Each row was made from one small tree. The marks that hang from a mark follow it in brackets, in alphabetical order. Every link used is in the known rows. Write each row's tree.
Known rows
M(Q(D(B))): [-10.5,  32.2, -38.8, -16.9, -14.4,  23.8,  19.6, -30.7,  33.7,   8.2,
 -14.1,  44.6, -26.9,   7.0,   5.8, -18.9,   4.8, -18.2,  -4.3,   2.4,
  41.4, -23.5,  36.4, -20.3,   3.4]
F(B(D S) Q(L M)): [ -6.6,  19.0, -24.4,   9.8,  13.7, -20.1,   8.4, -12.6,  20.1,   2.1,
 -17.2, -27.8, -42.1,  21.2,  -1.6, -20.3,  11.0, -66.4,  -6.8, -19.1,
  30.6,  -9.0,  22.1, -30.2,  14.8]
B(D S): [-23.9,  35.8, -39.8,   6.9, -17.5,  23.9,  22.9, -20.2,  26.6, -17.3,
  -5.8,  10.3, -58.7,   5.4,  16.2, -21.1,   9.7, -27.1, -29.4,  -7.6,
  22.0, -12.6,  42.3, -19.8,   2.9]
L(Q(D F(B) M)): [  5.9,  28.6, -26.6, -37.4,  -2.9,  -6.8,  20.5, -23.1,  32.0,  19.2,
 -20.7,  25.2, -23.1,  35.9,  -1.8, -40.1,   4.5, -17.6,   2.9, -11.7,
  62.6, -25.9,  26.5, -20.8,  -2.9]
B(F(Q(L))): [-15.8,   3.5, -42.3, -18.9,   0.1, -10.5,   6.6, -10.7,  26.8,   6.6,
 -16.3,   3.3, -60.4,  24.0,  -5.4, -25.6,   7.4, -39.0, -31.3,  -6.1,
  13.8,   7.6,  39.4, -25.9, -13.6]
Q(F(B) L): [  2.9,  23.7, -30.7, -57.6,   8.4,  19.4,  10.6, -12.1,  26.6,   6.9,
 -22.0,  29.3, -39.4,  33.4,  -1.1, -24.9,   1.4, -10.1, -30.1,  -9.5,
  20.7,  -1.9,  26.3, -17.9,   1.2]
M(Q(D(B(S)) F L)): [-13.7,  30.0,  -6.9, -20.1,   7.5,   4.5,   1.7, -40.4,  28.2,   0.0,
 -13.1,  30.4, -43.0,  29.5,   3.2, -19.2,  -1.5, -27.2,  -9.5,   0.9,
  45.5,  -5.2,  30.7,  -1.5,   8.2]
L(Q): [-31.1,  41.3, -59.9, -17.0, -27.8,  10.1,  16.2, -10.9,  28.9,  13.0,
 -19.2,  35.2, -55.0,   4.3,   1.2, -17.2,  -0.7, -12.2, -18.2, -10.3,
  29.5, -21.7,  44.2, -28.6,  -7.3]
Q(D F): [  3.0,  17.9, -34.2, -36.2, -13.2,  20.7,  27.1, -24.4,  28.3,  -3.2,
  -9.0,  47.4, -35.5,  19.1,   7.9, -39.5,   4.3,   2.3, -12.2,  10.0,
  38.2,  -8.4,  35.2, -16.9,  -8.5]
L(Q(F)): [-18.9,  34.8, -47.5, -33.5, -26.7,   5.5,  14.8, -18.6,  33.2,   9.5,
 -14.4,  42.4, -57.0,  18.9,  -1.5, -31.7,  -0.3,  -2.9, -23.5, -11.6,
  40.2, -13.6,  42.9, -17.0, -10.5]
Q(D(B) F L): [  8.9,  13.7, -15.1, -49.9,  11.4,   4.8,   9.1, -20.4,  24.6,  12.9,
 -11.7,  46.1, -17.1,  33.7,   4.3, -23.5,  -0.4, -16.2,   1.8,   1.0,
  47.0,  -5.4,  35.5, -12.6,  10.7]
B(D(Q)): [-27.2,  18.1, -44.4,  -2.2, -20.2,   7.3,  24.3, -14.0,  17.8,  -0.1,
  -3.8,  19.1, -49.7,   9.0,  -0.8, -35.3,   4.6, -15.1,  -9.0,  -0.4,
  26.0,  -9.9,  33.5, -23.3,   7.9]
D(B(S) Q(F L M)): [ -2.7,  12.5, -29.5, -13.1,   7.0, -28.0,   7.9, -11.0,  24.5,  19.4,
  -8.0,  16.7, -40.3,  36.0, -13.5,  -6.9,  -8.6, -29.2,  17.6, -18.7,
  37.2,  -4.3,  45.7,  -0.5,  23.0]
F(Q): [-11.5,  19.1, -64.8,  -6.1, -28.1,   7.9,  20.2,  -8.1,  37.3,   5.2,
 -15.6,  21.4, -53.0,  -2.6,  -4.5, -20.7,   7.1, -23.2, -21.7,  -2.0,
  16.4,  -6.0,  43.2, -28.7,  -8.0]
B(F(Q(L)) S): [-25.8,  12.2, -36.4,  -0.4,  -0.5, -10.3,   1.1, -19.1,  32.7,  -3.5,
 -13.6, -12.4, -73.5,  24.7,  -2.4, -14.1,   7.7, -48.0, -41.0,  -9.3,
  14.0,   9.0,  43.6, -16.4,  -8.9]
B(D F S): [-20.0,  23.4, -29.2,  -0.4, -10.4,  22.5,  20.8, -28.7,  31.9, -19.7,
  -1.5,  -5.0, -68.2,  23.3,  17.5, -30.0,  15.5, -34.2, -47.5, -12.4,
  21.5,  -6.6,  44.8, -12.0,  -7.3]
M(Q(F(B))): [ -4.7,  35.9, -40.5, -41.6, -16.4,  34.8,  19.6, -29.7,  38.5,  -1.4,
 -22.6,  32.6, -51.2,  20.0,  -4.0, -34.1,   6.3,  -2.1, -42.9,  -8.2,
  26.3, -11.2,  25.3, -13.2,  -9.1]
D(Q(L)): [-30.6,  17.2, -50.1, -16.7,  -6.6,  -2.6,  13.7,   0.1,   7.1,  15.0,
 -16.4,  28.6, -50.5,  14.3,  -8.3, -16.7,  -7.1,  -9.4,  -0.6,   1.6,
  13.4,  -4.3,  35.1, -26.2,   7.0]
M(Q(D(B) L)): [-17.5,  28.7, -26.3, -22.7,   5.2,   7.3,   6.7, -24.3,  16.8,  14.7,
 -18.7,  42.2, -26.9,  14.9,   4.4, -14.2,  -1.0, -26.4,   4.4,   5.4,
  36.5, -17.8,  28.6, -25.0,   8.7]
M(Q(D F)): [-11.6,  28.9, -29.0, -26.2, -16.0,  19.6,  22.5, -39.7,  26.9,  -6.6,
 -13.2,  48.2, -48.8,  12.7,   3.7, -46.8,   1.5,   0.5, -15.8,  11.7,
  39.3, -12.2,  26.2, -16.3, -14.7]
B(F S): [-19.3,  26.0, -47.3,  -8.8, -15.6,  27.7,  21.2, -22.3,  42.0, -10.2,
  -8.8,   8.9, -71.4,  20.9,  10.5, -15.1,   9.0, -22.4, -49.0, -10.8,
  12.8,  -6.9,  53.6, -10.4, -13.6]

Which tree is each row?
[-11.4,  39.3, -18.0, -19.6,  -9.5,  31.3,  17.6, -48.4,  41.3, -15.1,
 -16.2,  17.7, -51.8,  27.3,   2.6, -36.8,  10.4, -12.6, -38.2,   2.1,
  41.7, -11.0,  22.1,  -4.7,  -3.4] => M(Q(D F(B(S))))
[-19.3,  20.8, -21.2,   5.3,  15.0, -15.9,  14.2, -11.4,   8.3,   4.8,
 -12.8, -20.7, -41.5,  30.8,  -4.1, -20.4,   1.7, -44.9,   5.4, -16.3,
  28.7, -12.4,  22.7, -21.4,  23.4] => F(B(D(Q(L M)) S))
[-10.5,   0.9, -22.1,   9.6,  14.6, -33.3,   8.8, -20.7,  22.6,   3.7,
 -12.7, -15.0, -50.9,  29.7,   0.5, -26.1,   5.4, -57.6,   1.0,  -4.5,
  36.0,  -2.2,  35.8, -23.3,  -9.8] => B(F(Q(D L M)) S)
[ -7.4,  40.4, -19.3, -10.8,  -3.9,  -6.6,  15.7, -29.4,  34.8,   0.0,
 -13.5,  -5.8, -48.0,  35.1,   1.5, -36.0,   8.1, -36.5, -18.8, -28.7,
  56.5, -23.2,  30.3, -13.7,   6.5] => L(Q(F(B(D S)) M))
[-16.4,  36.0,  -5.3, -26.6,  10.5,  16.5,   5.0, -42.8,  24.7,  -9.2,
 -22.4,  13.6, -48.8,  35.5,   3.1, -31.5,   4.4, -20.7, -27.9,   3.2,
  38.2,  -4.3,  13.4,  -7.8,   0.4] => M(Q(D F(B(S)) L))
[  9.9,  13.3, -27.5,  -7.7,   3.7,   3.9,  24.2, -26.0,  42.7,   7.1,
  -3.8,   9.7, -29.4,  34.0,  10.1, -10.8,   9.3, -40.8,  -1.3, -13.0,
  43.6, -21.4,  53.6,  -8.5,   1.9] => Q(D(B(F S)) M)
[-13.2,  32.9, -40.6, -22.2, -16.2,   7.1,  15.0, -21.6,  37.1,  22.7,
 -11.7,  38.8, -21.2,  16.8,   3.5, -13.0,   4.5, -24.0,   1.2,  -7.6,
  55.4, -26.6,  44.9, -22.1,   8.8] => L(Q(D(B)))
[-11.7,   5.2, -32.2,  -4.3,  12.5, -24.6,   9.3, -11.9,  24.2,  20.3,
  -7.1,  -4.1, -45.8,  39.5, -10.4,  -0.6,  -2.6, -44.4,   2.3, -22.1,
  27.7,  -6.3,  50.4,  -6.2,  14.2] => D(B(F S) Q(L M))
[-20.6,  13.6, -32.1,  14.4, -14.8,   0.4,  16.8, -32.4,  41.9, -20.3,
  -1.8, -23.4, -71.6,  19.6,   6.0, -36.0,  20.7, -53.1, -48.5, -12.3,
  26.4,   3.5,  42.2, -13.1,  -7.9] => B(D F(Q) S)
[-12.6,  43.2, -34.9, -22.3, -16.5,  34.3,  15.0, -37.7,  45.3, -13.4,
 -18.6,  16.4, -65.5,  23.1,  -0.9, -24.2,   8.7, -11.5, -50.4, -10.1,
  22.1,  -9.9,  29.7,  -3.4,  -4.0] => M(Q(F(B(S))))
[ -0.4,  10.2, -51.9, -19.8, -15.6, -12.7,  29.7,  -7.3,  23.5,  14.0,
 -10.6,  33.8, -46.1,  19.2, -11.9, -32.7,  -5.6,  -1.7,  11.0,  -7.1,
  31.3, -11.0,  39.7, -16.7,  -0.9] => D(Q(F M))
[-21.4,  30.7, -33.4, -33.3,  -3.1,   6.4,   6.2, -23.0,  13.8,   1.3,
 -21.7,  45.3, -61.3,  15.3,  -1.2, -32.3,  -5.8,  -5.8, -20.2,  -0.4,
  20.5,  -3.3,  26.3, -19.3,  -9.7] => M(Q(F L))
[  0.5,  11.4, -27.5,   8.9,  11.0, -29.5,   5.6, -13.5,  28.1,  17.2,
 -13.0,   3.5, -22.2,  17.6,  -1.8,  -2.9,   1.8, -60.1,  27.4,  -8.9,
  45.4, -11.1,  40.5, -23.3,  15.2] => F(Q(D(B(S)) L M))
[ 13.3,  15.2, -12.1, -22.7,  19.6, -16.0,   9.7, -19.7,  22.2,  12.6,
  -8.9,  27.1, -21.1,  35.9,   4.9, -12.9,  -3.1, -34.8,  20.8,  -8.7,
  49.6, -12.4,  39.6, -10.7,  14.4] => Q(D(B(S)) F L M)
[-35.1,  26.8, -38.8,  16.3, -20.5,   7.3,  22.9, -22.0,  23.4, -11.7,
  -0.7,   2.7, -62.2,  10.5,   2.1, -25.2,   7.2, -22.6, -18.8,  -4.1,
  24.9,  -8.5,  38.1, -13.9,  11.7] => B(D(Q) S)
[ 11.4,   2.4, -21.1, -33.4,  24.7, -12.4,  16.2, -11.7,  17.9,  22.6,
 -13.0,  23.4, -14.5,  39.0,   7.5, -17.1,   1.7, -40.0,  14.8, -11.6,
  41.6, -16.4,  41.0, -25.0,   4.4] => Q(D(B(F)) L M)
[-30.2,  26.1, -18.9,  -2.4,   8.1,   4.2,   9.6, -19.1,  14.3,  -3.9,
 -11.0, -16.1, -50.5,  29.6,  -2.5, -22.3,   6.4, -35.7, -20.7, -11.2,
  23.9,  -2.4,  22.2, -16.6,  23.3] => F(B(D(Q(L)) S))
[ -5.0,  11.7, -43.4,  -1.1, -16.1,   5.2,  13.0, -25.4,  61.0,   1.5,
  -6.1,  -7.7, -57.6,  24.3,  -3.0,  -6.0,  16.6, -50.8, -41.6, -19.3,
  26.8,   0.9,  57.5,  -3.5,   1.6] => D(B(F(Q) S))
[ -2.6,  16.8, -27.4,   4.4,  15.3, -19.0,   7.8, -14.2,  23.9,   8.7,
 -23.2, -16.0, -30.4,  24.6,  -3.0, -15.8,   6.9, -53.7,   8.9,  -5.2,
  34.4, -10.8,  23.5, -29.3,   7.9] => F(B(S) Q(D L M))
[ -4.2,   4.4, -38.5,  -0.7,   8.5, -30.6,  12.8,  -4.3,  10.0,  18.1,
 -20.5,  15.2, -27.4,   9.2,  -1.2, -26.5,  -2.1, -41.0,  27.9,   4.3,
  35.1, -10.2,  28.9, -41.7,  -2.2] => F(Q(D L M))
[ -2.8,  29.5, -43.3, -13.3,  -8.3, -13.5,  19.6, -13.2,  29.9,  31.0,
 -14.3,  36.9, -13.0,  17.8,   2.1, -12.1,  -0.5, -31.7,  28.5, -13.2,
  61.1, -35.3,  45.9, -28.2,   9.0] => L(Q(D(B) M))
[  2.0,  10.4, -51.1,   4.5, -13.0, -14.8,  25.4, -10.2,  28.1,  13.8,
 -14.6,  18.7, -28.7,   2.5,  -0.5, -30.5,   4.9, -33.1,  20.4,   4.4,
  37.3, -17.6,  35.3, -38.2,  -6.1] => F(Q(D M))
[  2.5,  31.9, -25.2, -31.2,  -4.8,  -7.4,  20.1, -19.3,  27.5,  10.3,
 -15.9,  11.3, -34.3,  34.2,  -1.6, -44.7,   7.3, -28.5,  -9.3, -27.4,
  55.9, -23.9,  25.5, -22.5,   3.4] => L(Q(F(B(D)) M))
[ -5.7,  21.0, -42.7,   2.8,   6.0, -14.5,   7.5,  -5.7,  28.3,  11.2,
 -24.3, -16.2, -44.1,  19.7,  -9.2,  -4.0,   5.4, -53.3,  -7.1, -18.6,
  20.1,  -8.7,  30.8, -27.4,   6.0] => F(B(S) Q(L M))
[-11.7,  22.9, -29.3, -30.9,  -9.1,   4.2,  13.9, -29.9,  43.5,  17.4,
  -8.5,  24.7, -29.7,  36.0,   5.0, -23.7,  10.2, -29.8, -17.5, -13.5,
  56.5, -19.4,  48.9, -13.8,  -1.9] => L(Q(D(B(F))))
[ -4.2,  26.2, -33.8, -23.5,  -9.3, -17.9,  20.5, -22.2,  22.5,  17.7,
 -15.7,  38.1, -36.1,  24.9,   0.0, -41.8,  -3.8, -12.0,  15.5,  -5.4,
  61.2, -24.1,  34.5, -23.5,  -9.7] => L(Q(D F M))
[  5.3,  -2.6, -41.1,  -4.1,  -6.6, -16.6,  23.6, -19.9,  32.6,   9.0,
 -12.2,   4.4, -38.6,  21.6,  -0.7, -40.2,  10.5, -39.6,   0.7,  -0.5,
  38.7, -10.7,  38.6, -29.4, -17.3] => B(F(Q(D M)))
[  8.5,  17.9, -61.2, -11.6, -12.9,   0.1,  23.4,  -2.2,  39.8,  16.2,
 -24.1,   2.8, -33.1,   9.7, -10.6, -19.1,  11.0, -34.8,  -6.4, -15.9,
  25.4, -17.2,  35.2, -34.3,  -1.5] => F(B Q(M))
[-10.0,  13.9, -28.4, -14.8,  16.0, -16.4,  16.9,  -2.5,   1.8,  15.7,
 -16.1,  -2.4, -29.3,  27.6,  -5.8, -30.5,   0.3, -34.7,  14.2, -13.9,
  30.9, -15.9,  18.1, -32.2,  20.6] => F(B(D(Q(L M))))
[ -2.0,  36.6, -20.6, -18.2,  -1.7,  -5.8,  18.0, -31.8,  36.3,   8.7,
 -16.8,   7.9, -35.8,  38.8,  -0.1, -29.5,   5.0, -25.8,  -4.4, -15.2,
  62.1, -24.0,  29.6, -12.5,   0.7] => L(Q(D F(B(S)) M))
[  2.2,  13.5, -47.4, -17.9,   6.7, -15.4,  10.3,   4.0,  23.3,  21.5,
 -28.9,   0.7, -31.3,  16.3, -11.2, -14.8,   4.6, -44.2,   2.2, -14.8,
  19.9, -11.6,  27.7, -38.1,   4.5] => F(B Q(L M))
[-23.0,  23.9,  -8.9, -11.9,  13.6,   6.5,   1.5, -41.4,  30.1,   1.1,
 -11.3,   9.8, -48.6,  34.8,   8.1, -13.7,   4.9, -42.8, -23.0,  -4.6,
  37.1,  -8.7,  35.8,  -7.0,   1.5] => M(Q(D(B(F S)) L))
[ 16.1,  18.9, -32.8, -48.8,  15.7,   0.7,  15.7,  -3.5,  17.3,  16.3,
 -23.7,  24.9, -28.8,  33.6,  -3.6, -23.2,  -1.8, -17.4,  -3.7, -16.2,
  26.1, -11.8,  25.8, -25.1,   2.4] => Q(F(B) L M)
[-16.9,  10.6, -36.7,  -9.3,  -0.7, -12.6,   9.5, -12.6,  16.4,   9.7,
 -18.3,  20.2, -35.0,  10.1,  -0.2, -27.3,   2.8, -32.9,   1.3,   9.9,
  28.2,  -0.6,  27.7, -34.3,  -2.4] => F(Q(D L))
[ -7.3,  18.0, -45.0, -26.1,   0.5,   4.0,   6.8,  -5.6,  28.0,  13.4,
 -27.5,   3.4, -39.8,  16.4,  -8.6, -15.1,   8.4, -36.0, -24.5,  -9.1,
  15.9,  -1.0,  26.5, -32.9,   5.2] => F(B Q(L))
[  8.1,  15.6, -43.8,  -3.8,  -6.5,  -5.8,  24.5,  -9.6,  31.8,   5.9,
 -17.1,  -8.2, -29.8,  12.1,  -2.9, -34.8,  15.8, -48.5,  -6.1, -18.5,
  33.1, -18.2,  26.9, -35.0,   5.6] => F(B(D) Q(M))
[-13.6,  38.1, -30.5,  -6.4,  -8.9,  35.0,  22.0, -23.9,  35.9, -15.5,
 -10.8,  -3.8, -48.6,  17.3,  12.5, -20.2,  16.4, -31.5, -41.0, -13.0,
  22.9, -15.8,  32.6, -17.3,  10.9] => F(B(D S))
[ -2.5,   1.4, -37.5, -27.7,   4.0, -11.3,   2.1, -12.2,  38.8,  16.5,
 -13.2,   6.7, -42.2,  30.3,  -8.1, -12.4,  10.1, -49.2, -24.9, -16.7,
  25.6,   4.9,  45.1, -17.4,   2.4] => D(B(F(Q(L))))
[-27.6,   7.0, -18.7,  11.5,  15.5, -28.9,  13.4, -16.9,   6.6,  -0.2,
  -4.0, -18.9, -62.5,  35.5,   0.3, -30.5,   2.4, -47.3,  -2.2, -14.4,
  27.8,  -3.2,  34.6, -17.1,   7.2] => B(D(Q(L M)) F S)
[-25.2,  30.2, -32.9,   3.8, -13.5,  19.1,  22.4, -25.1,  33.1, -10.7,
  -6.4, -13.2, -51.9,  22.0,  -0.2, -25.6,  12.8, -28.1, -30.0, -11.1,
  26.4,  -9.1,  28.7, -10.7,  17.5] => F(B(D(Q) S))
[ -9.7,  15.8, -27.5, -17.6,   5.3,  -3.2,   7.1, -13.0,  22.1,   1.5,
 -20.3,  -8.4, -37.0,  20.0,  -3.5, -32.0,  14.3, -48.6, -24.3,  -9.8,
  25.5,   0.2,  17.6, -34.2,   9.5] => F(B(D) Q(L))
[  9.7,   2.2, -33.5,  -9.9,  11.1, -31.7,   9.5,  -6.5,  21.6,  27.9,
 -17.0,  18.7,  -9.7,  17.4,  -5.5, -12.8,   1.6, -51.0,  34.1,  -5.2,
  45.8, -13.9,  35.5, -33.3,  12.4] => F(Q(D(B) L M))
[-10.3,  24.7, -36.3, -22.8, -18.4,  19.0,  19.8, -26.8,  42.7,  -4.4,
 -10.2,   5.3, -57.1,  34.1, -11.1, -24.6,   6.1,  -6.8, -36.1, -11.3,
  26.2,  -0.9,  34.2,   2.7,  10.5] => D(Q(F(B(S))))
